Each row comes from the steps of one path. Every step used is in the known rows, and no mark comes twice. Write the path behind each row, first mark first.
In the rows, zero is written as 128.
Known rows:
s -> g -> b -> y: [103 140 156 125 153 124 151 159 137 136 132 113 103 161 131 142 127 163
 122 100 131  88 173 105 141 130  90 108  76  92 108 164  55  79 120]
k -> p -> y -> b -> g -> s: [116 104 109 132 173  83 126 142 123 104 108 167 143 140 165 106 130 117
 172  96 135 134 161 120 160 159 121 124 149 120 134 152  79 115 113]
b -> g -> s -> c -> x -> t -> u: [153  97  99 157 131 209 139 169 162 161 113 122  90 181 150 151 132  77
 133  93  73 138 135 175 146 122  83 144  69 113 163  77 146  96  80]
j -> m -> u -> t -> x: [142 173 108  85 121 176 154  81 153 148 131 127 132  93 133 131 120 103
 152 113 153  68 116 132 138 117 139 118  65  82 121  63 148  81 125]
b -> g -> s -> c -> x: [146  59 111 131 137 193 136 142 137 149 125 180 135 151 160 125 151  79
 128 112 103 136 144 129 115 121 113 136 150 134 147  82 108  77 115]
t -> x -> c -> s: [130 110  84  69 152 177 160 152 129 133 104 109 119 153 113 155 134  88
 120  99 126  80 128 117 164 128 107 120 202 120 133 113 129 124 164]
y -> p -> k: [154 142  88  77 163 115 151  70 151 120  89 124 135 113 135 158 116 149
 163  94 148 128 118 127 141 148  81 122 206 109 145 139  96 116 116]
c -> s -> g -> b -> y: [103 130 141 127 155 144 161 179 105 125 123 116 104 199 107 169 144 150
 121 117 124  85 175  94 164 140  98 110  80  97  74 186  56  88 134]
s -> g -> b -> y -> p -> k: [118 149 130 138 184  90 143 125 155 104 109  76 115 157 141 171 106 183
 174  94 128  96 147 115 155 146  62 109 183 110 111 172  27  92 117]
k -> p -> y -> b -> g: [ 89 112  98 119 170  97 149 129 146 116 116 165 155 130 160  89 112 149
 146 111 125 126 152 138 150 155 114 122 159 102 146 130  68 112  82]
d -> x: [132 135 121  67 147 166 152  99 144 136 120 127 125 111 131 144 115 107
 132  88 138 106 126 132 129 128 100 127 135 100 124  98 137 118 136]
m -> u -> t -> x: [130 152 110  93 125 172 145  92 145 120 127  91 130  87 125 136 122 113
 144 103 129  64 107 147 144 133 119 126  33  78 137  64 165  98 119]
d -> x -> t: [148 158 112  81 151 182 152 119 152 125 102 101 101 127 120 141  94 106
 117  83 123 120 122 138 148 136 127 129  95 112 125 102 179 145 125]
t -> x -> d: [125 136 109  92 134 165 161 109 159 159 121  90 101  88 118 113  99 113
 151  71 135 120 113 147 147 131  56 133 148 102 132 111 157 128 148]
s -> c -> x: [145  70 108 102 151 187 150 118 150 166 126 178 142 123 154 134 127 110
 105  99 106 116 136 116 130 120  86 134 152 115 155  79 110  99  94]
l -> j -> m: [174 156 120  53 143 170 170 106 120 174 100 225 129 121 122 125 140 130
 120 114 189 103 150 123 104  83 148 108 190  69 127 129 102  95  87]
c -> s -> g -> b -> y -> p: [103 129 114 114 161 132 153 164 114 131 113 104 118 195 112 169 140 179
 168 107 129  77 169  91 162 145  99 120 135 132  78 168  34 108 141]
j -> l: [155 103 136  58 143 150 156  87 133 180  99 175 123 119 107 137 129 152
 137 116 155 112 138 103 140 133 115 134  71  89 153 110 123  81 129]
k -> p -> y -> b -> g -> s -> c: [113  74 111 124 180  88 131 149 129 101 104 175 145 148 216  84 142 135
 159  98 118 131 155 112 145 156 101 121 172 126 162 128  61 104  99]
t -> u: [133 148 112  73 124 149 159 112 150 170 117 134 102 133 125 155 136 129
 130  89 136 110 135 158 140 126  53 126  54  61 155 118 121  94 101]
b -> g -> s: [145 121 117  93 117 159 146 129 122 133 113 160 118 149 128 120 158 100
 136 111 147 139 152 131 111 136 137 126  96 110 131 134 126  80 136]
k -> p: [126 124  93  65 145 129 162  81 145 129 114 147 132 120 145 133 115 136
 130  89 153 151 160 112 151 135 112 129 163  99 131 119 107 114 117]
s -> g -> b -> y -> p: [106 138 126 114 156 108 143 144 146 146 122  99 118 160 133 145 125 191
 168  92 133  78 164 104 142 135  92 118 129 126 109 146  34  99 124]
b -> y: [147 128 125 100 169 124 149 137 120 139 123 119 118 113 124 129 149 128
 123 112 138 107 149 104 134 145 110 120  83  93 133 151 104  89 116]
l -> j -> m -> u -> t -> x: [166 174 116  82 135 193 155  92 132 146 113 156 134  90 125 135 127 115
 151 114 170  49 114 151 119  79 157 114 124  56 127  68 139  90  88]
l -> j -> m -> u -> t: [172 175 107  62 124 185 167  99 114 140  87 198 140 104 123 119 140 119
 133 129 179  87 136 135 119  84 199  97  98  39 135  98 127  66  59]
k -> p -> y: [140 132 102  80 192  93 151  91 139 110 134 143 134 101 161 143 110 130
 143  96 156 140 163 103 170 144 119 136 184 108 155 154  89 119 107]
c -> s -> g -> b -> y -> p -> k: [116 142 114 139 186 113 154 144 122  94 101  82 114 193 120 196 122 169
 171 110 122  96 151 102 174 152  70 112 184 116  81 198  27 101 131]
m -> u -> t: [137 150 100  77 114 162 156  99 129 115 101 132 133 101 120 120 135 118
 130 116 138 100 128 133 143 139 160 109   6  61 146  97 152  76  92]
y -> b -> g -> s -> c: [111  76 121 109 121 145 139 166 123 140  83 191 133 168 176  66 164 134
 131 104 111 109 135 125 106 144  94 106  90 108 146 105  97  87 113]
u -> t: [121 134 104  71 128 173 153  78 140 117 111 136 120 116 115 117 141 120
 126 110 148 117 128 116 130 133 155 118  25 114 149 116 161  99 134]
c -> s -> g -> b: [ 96 134 130  94 117 174 172 149 119 133 114 156 109 202 104 166 130 149
 113 105 134  95 171 108 160 127  97 112  96  94  76 164  79 100 138]
d -> x -> c -> s -> g -> b -> y: [ 92 122 125 112 175 162 154 208 128  98 105  68 106 205 129 171 121 108
 128 100 107  73 157 100 176 123 116  99 187 113  94 149  52  96 151]
g -> b -> y -> p -> k: [147 138 117 136 201  67 133 117 128 108  89 100 134 122 141 170 116 155
 188  95 142 109 150  96 184 149  76 108 180  87 119 172  39 127 120]

Which path is each row?
[107 121  87  55 121 191 182 168 142 120  99 127 106 201 111 141 136 121
  93 110 119 105 141 117 132 130 130 104 176 125 136 149 105  72 128]
x -> c -> s -> g
[149 126  97  89 175 110 140 120 130 148 112 104 134 112 131 133 146 157
 169 102 144  97 141 103 132 151 115 129 136 130 138 134  84 110 124]
b -> y -> p
[146 169 100  91 126 166 160 130 158 162 100 108  77 147 112 153 115 127
 121  83 117 119 129 163 160 133  80 126  17  73 154 123 163 121  89]
x -> t -> u
[ 90 114 108 103 108 156 156 146 141 154  96 182 144 148 121  77 135 146
 121 115 116 102 131 152 110 145 105 107  74  86 130 109 105  98  94]
y -> b -> g
[159  67 107 122 146 177 140 144 134 158 101 149 114 116 149 120 119  71
 148  71 108 165 140 108 157 128  82 133 164 126 146 111 137 108 128]
g -> s -> c -> x -> d
[122  56 111 175 170 143 126 192 135 144 103 167 136 127 164  77 118  82
 166  93  80 140 135 134 156 148  81 126 159 128 163 122  97 104  92]
p -> y -> b -> g -> s -> c -> x -> d
[111 115 106 102 188  75 139 120 134 119 109 166 148 112 160 115 106 148
 151  85 135 116 154 107 176 158  95 121 150 101 146 146  79 138  98]
k -> p -> y -> b
[103 121 119 117 154 118 145 152 134 135 116 179 146 128 137  85 133 141
 133 123 122  93 139 141 129 157 109 114  94  94 153 143  87 100  83]
p -> y -> b -> g
[129 113 129 130 162 106 122 166 110 125 106 178 132 140 143 101 149 110
 155 108 130 103 148 124 138 159 119 119  82 111 144 159  98 101 116]
p -> y -> b -> g -> s
[116  44 104 169 194 118 117 155 138 120 122 189 161 145 197 112 123 101
 163  97  92 133 157 118 161 145  98 138 200 143 154  98  60 110  87]
k -> p -> y -> b -> g -> s -> c -> x
[161 138  97 113 201  91 139 101 138 106 100  84 131 108 140 158 128 150
 175 106 137 115 121 113 145 161  82 121 189 113 140 161  75 105 112]
b -> y -> p -> k
[105 136 103 100 128 187 154  84 166 126 121  67  97  84 113 100 105 107
 163  79 132 121  98 143 149 130 104 131  72 124 143  99 190 124 164]
u -> t -> x -> d
[147  75 115 185 183 158 113 200 133 132 102 170 128 161 158 107 122  89
 139 102  71 111 140 129 159 153 120 130  96 145 158 113 123 129  79]
p -> y -> b -> g -> s -> c -> x -> t
[111 120  89  76 144 176 142 106 169 112 110  79 114 112 132 120 126  95
 137  90 130  81 105 126 145 116 145 117 124 140 175  81 161 110 163]
u -> t -> x -> c
[108 136 112  69 116 195 179 133 127 133 125 140 103 191 100 152 139 143
 100 116 130 105 141 122 119 139 104 126 102 121 102 155 117  79 129]
c -> s -> g
[ 84 125 113  76 137 185 167 178 144 109  94 108 115 209 125 171 107 106
 119  87 118  87 152 116 171 112 117 101 201 110  96 127  74 104 153]
d -> x -> c -> s -> g -> b
[127 138  86  79 130 167 146 125 159 110 100  77 131 100 140 125 118  91
 136  96 120  64 107 143 156 122 148 107 103  85 172  61 153  90 118]
m -> u -> t -> x -> c
[118  44 114 153 134 178 125 170 132 160 100 200 149 164 158  99 146  99
 140 102  83 109 135 132 122 136  89 122 115 126 136  74  96  95 100]
y -> b -> g -> s -> c -> x
[150 108  96 127 145 203 151 144 173 177 114 125  96 152 141 160 108 110
 116  84  74 117 128 161 161 121  56 139  69  97 171  73 145 117  65]
s -> c -> x -> t -> u
[149 174  98  68 111 167 167  88 137 143 106 169 139 108 130 117 132 107
 135 127 161 104 137 117 135 122 182 102  36  66 129  93 140  61  96]
j -> m -> u -> t
[130 124  96  51 154 162 154 135 158 125  94 113 127 125 146 131 111  87
 118  82 131 108 123 125 142 118 129 110 208 107 159  93 124 110 136]
d -> x -> c
[183  86 111 130 161 190 127 152 134 145 102 154 106 149 145 148 125  76
 122  81  97 136 146 105 162 130 121 139 103 142 144  99 159 129 114]
g -> s -> c -> x -> t
[131  69 105 171 135 194 128 191 140 150  85 176 126 179 144  97 125  94
 130  96  64 119 133 137 143 143 115 124  80 138 137  80 140 124  90]
y -> b -> g -> s -> c -> x -> t
[174 103 107 142 150 188 128 156 149 167 105 125  84 163 150 173 128  78
 138  69  82 129 136 143 172 122  62 144  60 112 162  90 155 122  96]
g -> s -> c -> x -> t -> u
[124 128  70  78 132 191 157 147 126  98  92  78 133 138 114 146 136  77
 136 114 115  62 109 130 178 132 157 108 110  93 140  83 156  97 136]
m -> u -> t -> x -> c -> s
[132  52 124 166 181 140 113 179 125 142 120 195 150 143 172 108 142  91
 150 109  88  99 142 122 139 146  92 129 138 136 158 110  80 101  91]
p -> y -> b -> g -> s -> c -> x
[ 74 120 116 138 165 174 146 182 142  85 121  38  95 194 119 158 137 117
 142 106 105  50 141 101 179 123 130 106 101 143 111 137  90  96 179]
u -> t -> x -> c -> s -> g -> b -> y
[135  74  95 111 139 190 163 132 158 169 110 150 125 105 143 104 105 102
 125  84 100 153 128 129 147 125  72 130 174 110 157  95 127 103  97]
s -> c -> x -> d
[131 119  98  68 149 152 149 131 163 144 111 104 120 118 138 130 118 101
 124  82 131  80 120 127 143 117  96 118 198 113 167  93 127 116 148]
t -> x -> c
[154 141  92 134 138 197 145 136 165 182 118 116  96 147  92 182  99  91
 129  81  88 122 134 167 176 126  76 144  44  91 146  91 164 132  77]
c -> x -> t -> u
[161  83 103 148 140 210 138 161 146 139 109 154 112 166 146 125 129  75
 118 105  86 145 144 136 134 129 137 139 113 145 143  88 152 105 101]
b -> g -> s -> c -> x -> t
